In the rows, zero is written as 128.
Known rows, with every step that occurs
A > B: [163 187 159 134 117 153 107 113 138 103 138  96 106 136 134 110 144 138
 117 128 126 128 129  92 126 111 143 124 123]
B > H > Q > N > L: [160 170 152 149 111 119 112  69 117 133 152 158 111 102 148 121 115 103
  79 119 144 151 125 110 117 119 187 137 118]
E > L > N > W: [168 171 202 156 115  98 120  80 114 111 118 100  84 165 138  69 110 114
 118 112 162 135 119 133 120  53 163 122  94]
A > B > H > Q > N: [159 197 148 142 120 143 103  73 132 124 146 144 111 114 135 107 140 140
  82 136 137 132 121  92 133 120 164 135  97]
Q > N > W > G > B > A: [ 83 165 183 140 112 126  90 118 101  78 122 160 149  71 137  59 125  68
  56 140 151 162 101  88 109  31 133 122 110]
H > Q > N > W > G: [161 155 156 147 117 128 101  75 103  96 122 151 127  66 119  78 125 110
  54 135 165 182 121 124 118  69 148 137  96]
E > L: [162 164 164 148 126 171 124  87 111 103 150 106  96 142 137 117 139 139
 113 128 139 113 123 121 123  79 149 131 103]
Q > N > W > G > L: [134 144 183 139 111 151  81  55  79  91 117 140 150  63 126  84 135 125
  59 152 156 164 108 104 111  90 117 119 152]
B > G > L > N: [102 148 165 128  98 129 128  94 101 186 126 118 127 148 113 117  76 133
 123 105 133 102 135  98 134  49 131 125 154]
W > G > B: [132 145 146 136 128 139 107 149 132  90 131 136 118  67 122 131 149  90
 106 154 135 137 117  84 101  88 128 117 123]
H > B: [163 154 156 133 121 137 133 115  91  91 137 137 105 109 138 118 119 131
 126 130 131 113 127 129 111 152 161 130 114]
G > B: [139 154 153 131 123 150 112 157 149 113 135 120  94 117 133 118 121  84
 121 147 126 120 113  93 109  81 141 117 142]
B > N > Q: [152 164 150 131 131 153 128 110 122 128 147 136  78 118 157 108  70  94
 126 138 146 124 120 124  98 100 176 127 110]
G > L > N: [141 152 173 134 102 121 125  88 130 161 125 106 115 124 125 108  99 139
 120 125 138 132 132  97 126  68 118 115 169]
N > W > G: [147 151 166 142 127 123 105 111  96  76 116 128 136  86 125  75 137  98
  98 144 150 162 122 129  99 117 137 121 110]
W > N > L: [163 149 163 137 111  90 111 104 160 101 142 132 123 142 142 124 158 101
 108 130 146 135 125  99  83 119 140 117 131]
B > G > L > N > Q: [122 152 163 136  97 126 134  97  94 158 126 125  82 143 119 122  61 114
 124  97 139 101 133 106 125  46 180 130 156]
N > W: [152 159 173 137 121 137 108 117 114 103 120 117 114 131 138  64 113  95
 115 137 140 147 117 138 105 114 148 121 129]
W > G > L > N > Q: [156 141 164 145 103 111 125  83 111 108 121 124  94  73 118 127 109 124
 100 121 156 143 136  95 109  68 160 117 152]
L > N > B: [164 160 168 138 110  88 139  98 147 129 127 102  57 149 131 120 109 128
 124 116 157 138 120 134 131  92 127 113 113]
H > B > N > W: [139 162 182 135 134 118 117 111  74 102 118 161 116 111 167  68  78  87
 142 138 146 125 114 146  88 137 165 127  96]
G > L: [134 147 162 134 112 171 114  98 114 131 134 113 129 114 136 116 118 132
 115 135 117 124 124 104 115  94 116 121 178]
B > A: [102 169 157 131 109 147 138 121 119 133 146 130 146 130 140  78 107 115
 104 113 121 130 133 116 121  65 126 130 118]
H > B > N > L: [147 164 174 139 129 109 118 101  85 113 142 157 107 104 170 133  87  94
 145 117 143 125 127 114  94 130 185 132 116]
H > B > G > L > N: [109 144 172 130  98 108 142  97  64 152 123 142 122 129 120 128  75 136
 137  97 132  86 137 107 127  82 154 133 144]
E > L > N > Q: [192 172 174 156 112 118 141  80 125 108 141  99  37 148 136 119 104 127
 117 105 164 120 129 121 123  54 200 127  92]
E > L > N: [168 168 178 150 117 116 133  76 130 134 141  99  81 154 127 108 119 143
 118 116 160 121 129 110 132  56 146 124  94]
W > G > L: [128 137 155 140 116 161 111  91  98 107 130 130 151  65 120 129 144 136
  99 144 129 140 132  94 106  94 108 121 159]
E > L > N > W > G > B: [145 160 195 164 123  86 105 116 118  74 107 120  89 107 130  96 139  76
 107 129 166 138 107  98 102  24 159 115  90]
L > N: [162 158 162 131 107 105 136 106 146 154 134 101  94 135 121  99 101 130
 119 128 152 137 134 112 128  97 134 117 118]
E > L > N > B: [170 171 182 161 114 104 136  70 134 107 134  96  44 164 138 130 127 143
 124 105 165 120 114 136 136  54 141 121  87]

Rows
[155 152 178 143 114  75 114 101 115 106 108 122 122  93 118  69 119 105
 103 133 169 169 130 121 107  95 134 114  99] => L > N > W > G
[139 163 150 143 133 131 130 104 118 105 137 136  92 128 153 126 135 111
 128 143 133 121 104 147 105 172 133 116 104] => N > B > H
[165 162 193 163 121  89 116  74  98  87 115 117 104 112 122  83 139 119
 103 121 175 152 125 122 115  56 151 121  75] => E > L > N > W > G
[ 87 163 188 145  92 101 139  85 126 138 123 122 108 142 148  99  93 132
 115  90 129 135 122 119 128  15 110 119 157] => G > L > N > B > A
[139 151 183 146 118  73 104 142 135  96 100 128 103  90 122  80 122  67
 111 139 160 157 111  94  98  63 144 109 113] => L > N > W > G > B
[154 149 151 136 119 101 126 108 166  92 137 130  93 155 137 127 161 119
 110 143 152 123 104 130  91 121  99 111 105] => W > N > B
[147 165 165 142 118  80 139  95 135 133 130 127  73 140 145 114 114 120
 132 132 157 125 110 138 116 147 131 109  93] => L > N > B > H
[116 174 154 145  99 138 136  77 125 122 146 153  97 125 146 102  99 125
  63  98 142 154 118 136 141  14 138 143 102] => H > Q > N > B > A
[ 86 165 162 133 112 147 124 160 137 118 137 138 128 124 148  91 104  75
 109 123 114 123 116  90 110  35 135 126 133] => G > B > A
[ 93 148 155 139 110 164 124  97  85 131 131 130 107 147 134 144 101 120
 122 106 117  98 112 129 126  68 121 130 159] => N > B > G > L
[114 167 179 133 143 131  97 152 130 126 116 145 104 122 164  70  79  40
 137 152 138 129  95 109  86  71 144 113 126] => G > B > N > W
[120 160 149 137 136 141 115 154 133 115 137 146 109 109 149 111 127  73
 127 161 121 106 104 100  93 139 145 114 126] => G > B > H
[141 197 184 131 138 132  90 109 123 115 122 124 119 143 161  60 104 100
 131 138 138 134 112 109 102  89 148 117 109] => A > B > N > W
[160 161 185 140 107  86 118 107 130 131 110 108  97 147 132  54  95 102
 118 124 158 156 126 129 116  92 145 115 118] => L > N > W
[157 167 149 154 114  73 147  96 148 144 127 143  68 131 142 120 101 113
 125 107 145 135 123 148 114 103 152 124  87] => L > N > B > H > Q
[108 164 166 136 110 132 146 120  80  99 141 151 136 112 147  91 107 123
 115 108 123 116 134 125 112  98 161 140 106] => H > B > A
[167 163 139 133 110 160 119  77 132 142 148 133 101 106 123 105 108 134
  69 130 150 151 127 114 139  69 147 140 115] => H > Q > N
[184 162 162 138 106 103 140 105 138 125 133 109  54 133 128 105  84 115
 118 116 159 136 131 121 121  95 184 121 118] => L > N > Q
[118 179 190 160 106  98 151  74 123 111 139 112  78 172 150 104 111 134
 112  82 152 123 118 132 134   4 138 127  80] => E > L > N > B > A
[137 140 171 148 108  96 123  72 120 109 115 118 100  85 125 141 131 141
 110 125 155 147 121 110 121  68 101 111 144] => W > G > L > N > B
[156 193 141 147 126 135 117 113 138 124 138 138 115 125 142 109 137 121
 118 120 113 121 132 107 113 122 168 135 101] => A > B > H > Q
[120 147 168 153 115  84 124  71 107 114 117 144 116  81 134 139 136 133
 116 133 150 134 113 117 106 121 108 107 128] => W > G > L > N > B > H
[105 177 174 132  96 124 112  91 110 160 122 102 121 161 114 115 103 145
 126  97 125  94 135  71 143  39 135 126 154] => A > B > G > L > N
[131 150 168 148 127 121  95 154 117  64 109 137 120  74 132  89 140  58
 107 152 142 147 107 103  90  83 143 114 125] => N > W > G > B
[ 96 144 152 128 112 179 120 105  82 160 134 132 142 135 121 124  94 123
 117 120 113  97 127 106 126  68 130 133 164] => B > G > L
